Every row comes from one small tree of marks. The marks that hang from a mark follow it in brackets, in the order of their numbers. Every link used is in the known rows. Which tree was each row made from?
Known rows
z_786(z_443 z_941(z_553)): [ 0.09 -0.12  0.04 -0.21 -0.29  0.33  0.22 -0.47 -0.64  0.10  0.35  0.12
 -0.14  0.04 -0.05  0.05 -0.10 -0.22 -0.20  0.02 -0.39  0.41  0.10]
z_786(z_443(z_553(z_153)) z_941): [ 0.37  0.02  0.45 -0.16 -0.21  0.29 -0.03 -0.58 -0.44  0.22  0.20  0.09
  0.01  0.21 -0.22  0.06 -0.16 -0.04 -0.09  0.17  0.06 -0.02  0.13]
z_786(z_443(z_553(z_699 z_769)) z_941): [-0.25 -0.03  0.28 -0.02  0.39  0.19 -0.08 -0.20 -0.26  0.19  0.17  0.00
 -0.03  0.23  0.05 -0.01 -0.05  0.11 -0.33 -0.22 -0.22  0.01  0.16]
z_553(z_153 z_443(z_786) z_699 z_769): [-0.03  0.29 -0.34  0.14  0.23 -0.29 -0.25  0.33  0.44 -0.17 -0.10 -0.10
  0.07  0.12 -0.13 -0.08 -0.03  0.16  0.24 -0.11  0.27 -0.13  0.11]
z_941(z_553(z_699) z_786): [-0.27 -0.86 -0.07 -0.12 -0.14  0.06  0.36 -0.21 -0.13  0.05  0.11  0.09
 -0.19 -0.50  0.20  0.27  0.20 -0.45 -0.52 -0.02 -0.36  0.13 -0.20]
z_153(z_553(z_699 z_769)): [-0.33 -0.27  0.09  0.04  0.29  0.03  0.23  0.13 -0.14  0.08  0.02  0.04
  0.05 -0.19  0.22  0.16  0.09  0.29 -0.31  0.02 -0.24 -0.19 -0.08]
z_836(z_553(z_443 z_699 z_769)): [-0.23 -0.18 -0.52  0.08  0.47 -0.01 -0.35  0.40  0.10 -0.09  0.03 -0.20
 -0.21 -0.10  0.23  0.03  0.18 -0.09 -0.13 -0.14 -0.15 -0.09  0.08]
z_699(z_553): [-0.07 -0.30  0.51 -0.05 -0.31  0.18 -0.07 -0.33 -0.25  0.10 -0.09  0.04
 -0.01  0.01  0.21  0.02 -0.02  0.03 -0.16  0.17 -0.12  0.15  0.21]
z_786(z_443 z_941(z_553(z_769))): [-0.01  0.03 -0.03 -0.16 -0.05  0.21  0.10 -0.24 -0.59  0.08  0.37  0.05
 -0.17  0.02  0.10 -0.01 -0.12 -0.03 -0.21 -0.02 -0.06  0.37  0.08]
z_699(z_553(z_153 z_443(z_786) z_769)): [ 0.23  0.36  0.24  0.15 -0.02 -0.24 -0.35  0.19  0.36 -0.16 -0.20 -0.09
  0.03  0.31 -0.17 -0.12 -0.14  0.30  0.37  0.08  0.58 -0.06  0.19]
z_153(z_553(z_443(z_786) z_699)): [-0.16  0.15  0.02  0.07  0.01 -0.01  0.30  0.06  0.19 -0.13 -0.06  0.05
  0.14  0.05 -0.14  0.02  0.14  0.15  0.18 -0.18 -0.51 -0.21 -0.05]
z_699(z_553(z_153 z_443(z_786(z_941)))): [ 0.36  0.37  0.29  0.12 -0.30  0.05 -0.26  0.00  0.25 -0.08 -0.13 -0.05
  0.08  0.47 -0.36 -0.46 -0.11  0.09  0.39  0.09  0.17  0.02  0.55]
z_553(z_443(z_786) z_769): [-0.02  0.39 -0.24  0.06 -0.05 -0.12 -0.04  0.21  0.06 -0.06 -0.07 -0.10
  0.12  0.08  0.12 -0.07  0.02  0.22  0.35 -0.17  0.10  0.05  0.19]
z_836(z_553(z_153 z_443(z_786) z_699)): [ 0.06  0.17 -0.58  0.07  0.01 -0.05 -0.31  0.09  0.31 -0.12 -0.15 -0.19
 -0.11  0.16 -0.14 -0.05  0.19 -0.31  0.16  0.07 -0.05 -0.12 -0.07]
z_443(z_553(z_153 z_699 z_769) z_786): [-0.09  0.21  0.12  0.12  0.12 -0.17 -0.07  0.03  0.21  0.11 -0.30 -0.09
  0.12  0.05  0.05 -0.07  0.01  0.05  0.05  0.04  0.31 -0.14 -0.26]
z_699(z_553(z_443(z_786))): [ 0.03  0.21  0.36  0.09 -0.31  0.04 -0.09 -0.13  0.19 -0.10 -0.19 -0.03
  0.11  0.25 -0.03 -0.08 -0.01  0.10  0.29 -0.04 -0.13  0.11  0.26]
z_153(z_553(z_443(z_786) z_699 z_769)): [-0.24  0.26 -0.08  0.13  0.29 -0.14  0.16  0.34  0.25 -0.14 -0.06 -0.01
  0.16  0.04 -0.03  0.00  0.13  0.35  0.17 -0.20 -0.20 -0.26 -0.03]
z_153(z_553(z_443(z_786(z_941)) z_769)): [ 0.08  0.52 -0.01  0.11 -0.04  0.07  0.23  0.29 -0.02  0.00  0.03  0.02
  0.22  0.21 -0.07 -0.33  0.10  0.42  0.40 -0.08 -0.10 -0.14  0.38]
z_786(z_443(z_553)): [ 0.01 -0.15  0.49 -0.23 -0.24  0.30  0.12 -0.67 -0.51  0.20  0.11  0.05
  0.04 -0.03  0.07  0.40 -0.02 -0.04 -0.17 -0.02 -0.26  0.07 -0.19]
z_941(z_553 z_786): [-0.03 -0.72  0.07 -0.20 -0.48  0.14  0.46 -0.31 -0.36  0.07  0.16  0.14
 -0.12 -0.55  0.23  0.25  0.16 -0.39 -0.32  0.15 -0.23  0.19 -0.18]

Which tree is each row?
[ 0.19  0.51  0.24  0.09 -0.22  0.03 -0.05  0.01  0.00  0.25 -0.19 -0.03
  0.23  0.21  0.02 -0.35 -0.04  0.11  0.30  0.16  0.44 -0.04  0.13]
z_443(z_553(z_153 z_769) z_786(z_941))
[ 0.37  0.29 -0.16 -0.03 -0.39 -0.09  0.17 -0.01  0.14 -0.16 -0.06  0.03
  0.06 -0.02 -0.23 -0.01 -0.10 -0.21  0.38  0.10  0.14  0.16 -0.30]
z_941(z_553(z_153 z_443(z_786)))
[ 0.05  0.22 -0.14 -0.03 -0.36 -0.02  0.29 -0.04  0.03 -0.12 -0.03  0.06
  0.05 -0.08 -0.01 -0.02  0.01 -0.14  0.31 -0.10 -0.23  0.27 -0.21]
z_941(z_553(z_443(z_786)))
[ 0.33  0.00 -0.47 -0.05  0.12 -0.03 -0.40  0.31  0.04 -0.02  0.00 -0.13
 -0.20 -0.07  0.03  0.07  0.05 -0.06  0.15  0.17  0.41 -0.19  0.04]
z_836(z_553(z_153 z_443 z_769))
[ 0.08  0.21 -0.26  0.06 -0.01 -0.13 -0.16  0.03  0.39 -0.15 -0.12 -0.07
  0.07  0.17 -0.25 -0.04 -0.02 -0.04  0.22 -0.04  0.02 -0.06  0.06]
z_553(z_153 z_443(z_786) z_699)
[-0.05 -0.16  0.25 -0.09  0.36 -0.05 -0.16 -0.27 -0.10  0.07  0.08  0.01
 -0.07  0.04 -0.08  0.32 -0.13  0.08 -0.31 -0.01  0.23 -0.15 -0.29]
z_786(z_443(z_553(z_153 z_699 z_769)))
[ 0.30 -0.54  0.45 -0.27 -0.33  0.12  0.13 -0.71 -0.38  0.17  0.18  0.11
 -0.11 -0.23 -0.17  0.54  0.04 -0.20 -0.28  0.20  0.17 -0.19 -0.23]
z_941(z_786(z_443(z_553(z_153))))
[ 0.34  0.28 -0.16  0.00 -0.35 -0.05 -0.06 -0.05  0.10 -0.10 -0.10 -0.02
  0.15  0.15 -0.19 -0.01 -0.06  0.02  0.42  0.08  0.19 -0.02  0.11]
z_553(z_153 z_443(z_786))
[ 0.34  0.00 -0.13 -0.07  0.08 -0.11 -0.21  0.27  0.08 -0.06  0.10  0.00
  0.00 -0.02 -0.08  0.06 -0.12  0.19  0.19  0.05  0.42 -0.16  0.08]
z_553(z_153 z_443 z_769)
[-0.14 -0.25  0.14 -0.01  0.14  0.04  0.26  0.06  0.10 -0.12  0.11  0.10
  0.04 -0.12 -0.10  0.12  0.08  0.16 -0.06 -0.13 -0.56 -0.25 -0.07]
z_153(z_553(z_443 z_699))
[-0.37  0.34  0.14  0.18  0.13  0.07  0.04  0.10  0.10  0.19 -0.21 -0.07
  0.19  0.18  0.18 -0.42  0.12  0.08  0.04 -0.17 -0.13  0.04  0.20]
z_443(z_553(z_699 z_769) z_786(z_941))
[-0.10 -0.22 -0.48  0.00  0.29 -0.01 -0.39  0.13 -0.01  0.08 -0.08 -0.15
 -0.26 -0.14  0.20  0.08  0.12 -0.21 -0.30  0.22  0.26 -0.14 -0.05]
z_836(z_553(z_153 z_699 z_769))
[ 0.01 -0.28  0.31 -0.04  0.01  0.00  0.00 -0.25  0.07  0.12 -0.13  0.06
  0.04 -0.08 -0.01  0.10 -0.04 -0.12 -0.21  0.15 -0.03 -0.10 -0.30]
z_443(z_553(z_153 z_699))
[ 0.34 -0.08  0.04 -0.13 -0.38  0.18  0.16 -0.13 -0.31  0.09  0.12  0.14
 -0.07 -0.06 -0.07 -0.23 -0.15 -0.26 -0.04  0.28  0.04  0.22  0.05]
z_786(z_941(z_553(z_153)))
[-0.07 -0.20  0.26  0.08  0.27 -0.14 -0.09  0.04  0.14  0.13 -0.12 -0.02
  0.03 -0.09  0.12  0.07 -0.05  0.04 -0.21  0.09  0.29 -0.19 -0.27]
z_443(z_553(z_153 z_699 z_769))
[-0.36 -0.21  0.27  0.07  0.26 -0.01  0.03  0.06  0.03  0.16 -0.13 -0.01
  0.04 -0.14  0.31  0.05  0.05  0.08 -0.24 -0.11 -0.10 -0.06 -0.16]
z_443(z_553(z_699 z_769))
[-0.25  0.21 -0.35  0.12  0.22 -0.24  0.08  0.35  0.33 -0.23 -0.03 -0.03
  0.00 -0.06  0.08 -0.05  0.00 -0.03  0.11 -0.27 -0.13  0.16 -0.23]
z_941(z_553(z_443(z_786) z_699 z_769))
[-0.09 -0.22 -0.16  0.03  0.25 -0.10 -0.19  0.14  0.03  0.03 -0.01 -0.02
 -0.03 -0.08  0.11  0.06 -0.09  0.05 -0.24  0.11  0.26 -0.09  0.04]
z_553(z_153 z_699 z_769)
[ 0.05 -0.13 -0.20  0.03  0.40 -0.22 -0.30  0.38  0.31 -0.15  0.05 -0.04
 -0.04 -0.01 -0.12  0.01 -0.10  0.16  0.00 -0.06  0.25 -0.18  0.08]
z_553(z_153 z_443 z_699 z_769)
[-0.33  0.24 -0.28  0.15  0.08  0.02  0.13  0.17  0.02  0.02 -0.04 -0.04
  0.03  0.10  0.22 -0.39  0.05 -0.09 -0.06 -0.11 -0.17  0.29  0.12]
z_443(z_786(z_941(z_553(z_699 z_769))))
[ 0.02  0.33 -0.23  0.06 -0.08 -0.17  0.17  0.23  0.09 -0.14 -0.06 -0.03
  0.06 -0.06  0.11 -0.06 -0.01  0.03  0.33 -0.15  0.09  0.23 -0.18]
z_941(z_553(z_443(z_786) z_769))
[-0.17 -0.66 -0.21  0.00  0.30 -0.21  0.14  0.32  0.18 -0.14  0.19  0.06
 -0.21 -0.47  0.04  0.18  0.10 -0.16 -0.28 -0.26 -0.13 -0.03 -0.13]
z_941(z_553(z_443 z_699 z_769) z_786)
[ 0.07 -0.19 -0.07 -0.14  0.02  0.17  0.03 -0.35 -0.27 -0.02  0.32  0.14
 -0.19  0.12 -0.26  0.05 -0.17 -0.32 -0.35  0.10 -0.18  0.23  0.01]
z_786(z_443 z_941(z_553(z_153 z_699)))
